Each row was made from one small tree. The marks that hang from a mark follow it in brackets, in alphabetical order. Every link used is in the known rows. Write each row's tree.
Known rows:
W{N{E}}: [ 26.7   8.3   5.3  -5.1  -9.6  52.7  12.4  14.9  -4.2  15.2 -13.7  13.8
  12.4  20.7  17.5 -18.6   5.0  -8.9 -20.7  13.7  33.8  25.4  12.2  13.4
 -28.5]
G{N{E{H} W} Z}: [  2.5 -37.1 -20.0  56.9  47.0 -24.8 -15.8  24.1 -26.7  14.0 -50.3 -10.1
  25.3  26.6  -7.2  14.8 -26.3 -22.9   2.6  46.1 -12.6 -35.3  15.4  17.8
 -35.0]
Z{E{H{W}} G{N}}: [ 15.2 -23.9  -8.6  39.6  80.5 -29.4 -17.5 -30.4   1.3 -21.5 -24.0 -23.0
   9.3  -1.7 -37.7  26.9 -31.4 -34.1   6.2  52.2  -8.8 -65.6   4.4 -36.9
  16.0]
W{N{E{Z}}}: [ 23.7   6.8  -2.2 -21.5 -23.6  26.9  -9.8  13.4 -23.2  19.1  -4.6  14.2
  -4.0  15.3  15.8 -29.1   6.3  20.3 -17.2  -7.2  20.4  20.1  -2.0  16.8
 -34.2]
R{H{E W}}: [-13.2  30.1   4.2 -14.4   2.4  32.5  28.4  -1.3  59.3  -8.3  25.7   7.0
  -7.7  19.8  -4.4 -15.7   9.1   3.5  16.8  -4.6 -13.7  42.8   2.1   6.8
  30.0]
G{Z{E}}: [ 41.0  25.2   3.6 -26.4  38.9 -13.1  12.5 -20.7 -29.7  33.9 -13.3  16.1
  -5.7 -43.0 -12.6  14.2 -27.8 -15.9  12.4 -36.5  -2.8 -56.7 -14.3  17.8
  -3.0]
E{Z}: [ -8.5  17.8  15.3 -27.1 -23.4 -13.0   5.8  -8.5 -35.6  24.1  18.0  17.1
   2.3 -30.8  -3.0 -19.5  -6.1  26.0   1.1 -52.1   0.6 -11.3 -25.3  24.0
   9.1]
H{E{N Z} W}: [-46.5   3.8  21.6 -20.0  -5.7 -25.4   9.5   6.6   2.2  -5.7   1.2  -7.3
 -34.9  -5.2  16.4   4.7  30.2  42.2   5.8 -12.5  13.7  21.1   2.2 -19.1
  20.7]
N{E{Z} W}: [ -8.4 -21.2  -9.1  14.3 -17.1 -25.8 -28.9  16.0 -39.9   4.2 -13.6 -10.8
  -4.9  24.5  16.0 -25.6  -7.0  13.9   1.4  13.5 -14.9  -5.1   0.8  36.3
   8.5]
Z{E G}: [ 43.1   8.8   4.1  -8.4  38.3 -10.8  -2.3 -30.5 -17.9  -2.5   6.3 -15.6
  -4.8 -41.8  -9.0   1.3 -13.0 -36.8   7.0   0.5  -4.3 -48.5 -13.4 -18.9
  26.2]
R{H{E{N Z{G}} W}}: [ -3.8   0.3  -4.1 -33.9   2.9 -20.9   0.1   7.3  27.9 -23.7  26.8 -23.2
 -41.3   2.3  -0.7 -23.9  39.6  22.7  17.9   6.1 -19.9  32.9 -21.3 -47.0
  27.2]
E{N Z}: [-13.1  -7.2  15.4 -33.4 -20.9 -33.4   5.3   0.9 -49.2  16.8   3.5  20.0
 -25.7 -36.7  -2.0 -29.9  17.7  28.7  -7.8 -38.7  16.3   0.1 -25.1  -9.9
   4.1]
N{E{H Z{G}}}: [  0.8 -30.9 -12.8  16.5   6.9 -32.0 -31.6  13.4  -8.6  10.8   9.7  -8.2
 -17.1  -3.6   1.5 -25.8   9.2  16.4  15.4   2.6  -0.3 -28.3 -28.3   6.4
 -19.4]
Z{E{N{W}}}: [  7.2 -15.7  -2.5  -2.5  15.5 -11.9  -2.3 -14.1 -33.9   0.3 -35.3   9.5
 -30.9 -15.6  -0.9 -10.5 -12.4 -29.2  -9.3  22.8  12.8 -25.1  17.9 -10.9
  30.9]
H{E W}: [-35.7  29.0  23.6   4.2   3.6  20.4  38.7  -7.0  39.9  -5.4  10.3  -9.2
   4.3   7.5  19.1  27.9   2.7   6.9   3.4   2.7   3.7  18.6  23.4   7.5
  28.0]
G{N{E}}: [ 10.2 -19.1  12.3  35.1  38.0   5.2  -8.2   0.7 -34.7  -1.2 -30.8   8.3
  42.5   8.0 -21.1 -16.0 -15.1 -11.0   1.0  22.2  -2.7   2.2   4.1  15.4
 -17.3]
P{G R}: [ 21.9  19.8  10.5  -6.6 -43.9  19.9   9.4 -22.5  -0.4  -5.2  23.4  34.8
  52.1 -30.6 -31.1  24.8  -9.1 -30.8   6.6 -52.3   3.1  14.7  -2.7  10.0
 -17.1]
N{E{H Z} W}: [-27.0 -32.7 -22.1  29.6 -14.6 -20.5 -35.0  21.4 -12.4  11.3 -16.7   1.2
 -22.9  34.4  12.4 -25.2  -9.7  14.4   3.3  21.9  -5.7 -17.6   4.8  37.2
  -7.2]
P{G}: [  8.2  22.5  30.1   0.0 -15.0  26.8  24.9 -12.7  -4.4 -14.3  14.9  17.3
  36.7 -34.4  -1.8  33.0 -21.4 -16.2 -19.4 -26.0  -7.4  11.5  13.0   2.9
  -3.2]
R{H}: [ 20.3  17.6  -4.3 -20.2 -10.9  30.7  23.7  -5.5  17.9   9.7  31.0  29.3
   6.0  -5.5 -20.0 -41.8  -9.3 -13.6   2.8 -27.1  -6.9  26.6 -19.9  15.5
  21.1]
E{H N}: [-35.9 -18.4   9.2  10.2  -8.0  -5.7  26.4   1.5   9.2  22.1  -1.8  35.7
 -26.5 -20.3   0.9 -21.3   6.6  -6.1 -19.6   0.3  44.6  -9.4  -0.4  -8.2
  -2.4]
R{H{E}}: [  5.5  35.9 -11.5 -18.9 -15.0  49.7  29.8  -1.5  46.5   3.2  35.5  15.1
 -10.0 -12.0   7.9 -33.4  22.0  -3.5  14.0 -28.3  -4.8  46.2  -8.5  15.0
   9.3]

Which tree is each row?
[ 59.7  -1.8 -16.5  13.5  20.3 -17.3 -29.4 -26.3 -41.8 -15.4 -32.8   3.3
  57.4 -19.5 -48.4  56.9 -40.1 -58.0  12.9  -9.6 -34.1 -34.5  16.3   5.2
 -31.6] : P{G{N{W} Z{E}} R}
[-51.4 -36.6 -12.9  11.4 -28.7 -36.0  -9.3  13.3 -20.2  12.6  -8.0   7.9
 -42.2  -0.8  13.8 -22.6   0.6   9.5 -16.4   1.3  18.3 -18.6  -2.4   0.4
   7.9] : E{H N{W} Z}
[  8.5  37.3  -1.2 -24.4  -5.7  66.1  36.3   1.9  73.0  -8.2  20.6   3.1
  -6.1  31.1  10.6  -6.5  19.9  -2.6  -4.7  10.3   5.3  61.3  15.6  -5.2
  15.0] : R{H{E W{N}}}
[-18.2 -33.2 -20.4  39.0   7.1 -41.1 -22.3  -0.5 -19.4  -6.9   0.3 -36.3
   9.6  -5.5   1.6   6.6 -12.0  -7.9  -4.0  17.3 -20.9 -44.9 -11.8 -11.9
  -1.1] : E{H Z{G{N{W}}}}
[-10.5  29.8  -2.3 -31.7  -8.4  11.3   4.9  -1.5  40.9  -5.1  32.7   2.5
 -17.4  15.5  -6.4 -21.8  14.1  30.5  21.7 -25.6 -21.1  38.3 -12.3   7.5
  23.1] : R{H{E{Z} W}}
[ 21.9 -13.2 -17.1  -2.1 -12.4   9.0 -22.4  16.7   5.0  10.1   1.6  -9.6
 -13.9   9.9  19.4 -19.7  12.5   7.2 -11.7  18.1  24.9  -3.8 -12.4  -4.5
 -40.2] : W{N{E{H Z{G}}}}
[ 21.6  -7.5   7.1  -5.2  10.4 -11.3 -13.0  16.2 -10.2  -6.6  -4.8 -29.4
   3.3  32.7   9.7   7.9   7.0  16.0 -12.6  32.0   0.9   3.9  -4.4 -25.5
  -2.6] : H{W{N{E{Z{G}}}}}
[-26.3   2.6   8.5  11.8  -7.0  34.5  35.1  -1.7  42.6  13.9  -2.4  15.2
   1.6  25.8   3.1  14.8 -18.6  -8.6 -31.6  19.4  39.9  -3.5  22.2   2.1
  -0.4] : E{H{W{N}}}
[-31.4  -5.0  17.0 -18.1   6.8 -39.5   1.8   4.0   3.8 -19.9   9.8 -42.7
 -29.5 -13.6  27.2  16.6  36.4  30.1   8.1  10.2  -4.7   7.2  -5.2 -51.0
  30.1] : H{E{N Z{G}} W}
[-11.9  -9.1  -8.1  -1.0 -14.1 -32.7  -9.6  -1.7  -0.9  15.2  32.8 -12.4
 -12.5 -31.8   3.0  -4.4  -0.1  10.4   0.3 -26.8   1.0 -41.9 -35.8  -6.9
  -2.0] : E{H Z{G}}
[-11.8  -0.2 -19.6 -26.5 -29.9   7.3   0.7  13.1  14.8  -7.2  18.8   1.5
 -43.3  -1.7  16.4 -42.1  30.5  14.4  10.4  -9.4 -14.4  49.3  -5.1  -5.4
  20.5] : R{H{E{N{W} Z}}}
[  7.8  -5.3   0.2  25.4  32.1 -19.9  18.5   1.8 -43.4   8.5 -32.7 -26.4
  48.2  -5.0  -3.2  31.8 -35.3 -34.4 -11.3  16.1 -20.9 -32.3  12.5   3.9
  -0.3] : G{N{W} Z}
[-26.3   4.8   1.1  -7.9 -22.2   0.7   5.1  -2.2  18.4  16.8  10.5  15.7
 -15.8  20.4  -3.2   8.7 -11.2  25.4 -21.5  -9.4  24.1 -13.0  -1.8   4.6
 -15.0] : E{H{W{N}} Z}
[ 26.6  -5.8  -8.7  32.9  50.2  -6.9 -19.7 -10.1 -23.2 -15.3 -47.8  -4.4
  24.1 -17.2 -17.7  68.4 -47.1 -45.9 -11.3  25.5 -35.1 -45.7  32.4  -2.2
 -26.5] : P{G{N{W} Z{E{H}}}}
[ 19.2  25.7  -9.7 -35.5 -13.4  30.3   3.4   5.4  51.8 -20.9  34.9 -31.5
 -17.5  20.4  13.9  -7.7  29.1  19.3   5.2   3.2 -16.8  40.4 -13.6 -33.2
   9.6] : R{H{E{Z{G}} W{N}}}
[ 35.9 -15.9  -1.6  15.2 -13.8 -12.6 -49.0 -12.9 -45.3 -21.3 -13.2  27.7
  62.7  -5.4 -50.3   7.3  -4.9  -4.8  21.7 -29.5 -18.0  17.0  -7.6  11.9
 -54.9] : P{G{N{E{Z}}} R}
[-51.5 -27.6  11.0  -3.4  -7.1 -51.6  -3.7   8.5  -8.8   7.5  -8.2  24.5
 -45.8  -2.6 -12.9 -10.5   3.5  32.4 -10.4  -4.0  25.2 -19.3 -11.9 -17.3
   8.4] : E{H{W} N Z}
[ 38.9 -14.8   2.0  31.0  -2.4   6.3 -26.9 -15.4 -24.8 -22.6 -18.8  26.6
  71.8  -3.8 -46.5  12.3  -9.4 -25.6  16.5  -8.5 -10.2  20.4  11.0   7.1
 -45.1] : P{G{N{E}} R}
[  4.8  35.8  -6.8 -40.5 -18.3  45.5  10.4   6.0  50.0  -2.9  29.2   1.7
 -20.5  30.6   7.2 -16.9  26.3  26.1   2.8 -13.2  -5.9  53.3  -0.7   1.5
   2.1] : R{H{E{Z} W{N}}}
[ -6.7  22.2   6.1 -20.0 -21.1  -3.9   5.9  -8.1  -1.3  -1.2  38.7 -35.0
  -4.7 -36.5  33.0   6.4  28.4  17.9  14.6 -35.1  -9.9  -0.6 -14.3  -9.2
   6.8] : H{E{Z{G}}}
[-28.7 -30.3 -16.0  52.8  -5.2   4.8  -8.2  19.4  10.6   7.8 -25.2   3.6
  -4.7  41.1  16.8 -13.9 -15.0 -16.9  -6.2  45.2   7.7  -9.9  21.8  35.5
  -0.9] : N{E{H} W}
[-44.0   3.8  29.3  -1.5   9.6   1.9  36.5   1.3  26.0  -9.9  -3.6  -6.1
 -19.1   0.2  22.1  15.9  25.6   8.3  -0.9  19.2  20.8  27.0  19.9 -26.9
  34.0] : H{E{N} W}
[ -2.5 -32.4  -5.1  57.1  28.8  -2.3 -11.4  13.3 -36.9 -10.4 -40.2 -10.1
  40.9  30.5  -5.6  -7.7 -21.1 -26.7  -6.7  55.6 -14.0   0.9  29.1  15.7
   1.5] : G{N{E W}}
[-20.2  36.3  18.4 -11.1  -8.1  61.2  41.1   0.9  47.2  -6.0   4.4 -13.1
   5.1  20.6  36.8  32.4  12.6   2.3 -19.0  14.5  23.6  40.0  36.3  -9.0
   5.5] : H{E W{N}}
[ 68.2  23.9   1.4 -28.2  -2.3  -7.9 -10.8 -32.5 -18.1  10.3  -1.9  35.9
  30.4 -47.8 -41.5  43.6 -24.0 -37.8  22.1 -65.4  -8.2 -30.9 -12.3  15.4
 -34.8] : P{G{Z{E}} R}
[-17.5  35.1  14.0 -28.6 -23.0  35.1  16.4  -0.8  29.1  -2.4  10.4 -14.0
  -9.2  14.4  30.5  22.7  20.2  31.0  -9.2 -10.1  15.9  30.0  15.1  -1.2
  -2.1] : H{E{Z} W{N}}
[-11.4 -45.8 -26.2  33.9  -6.2 -40.3 -45.3  22.7 -11.0  -2.2  -5.0 -34.9
 -15.1  26.7  22.0 -12.6  -0.9  -2.4   4.7  42.2 -14.4 -27.5  -9.9  12.7
   1.0] : N{E{H Z{G}} W}
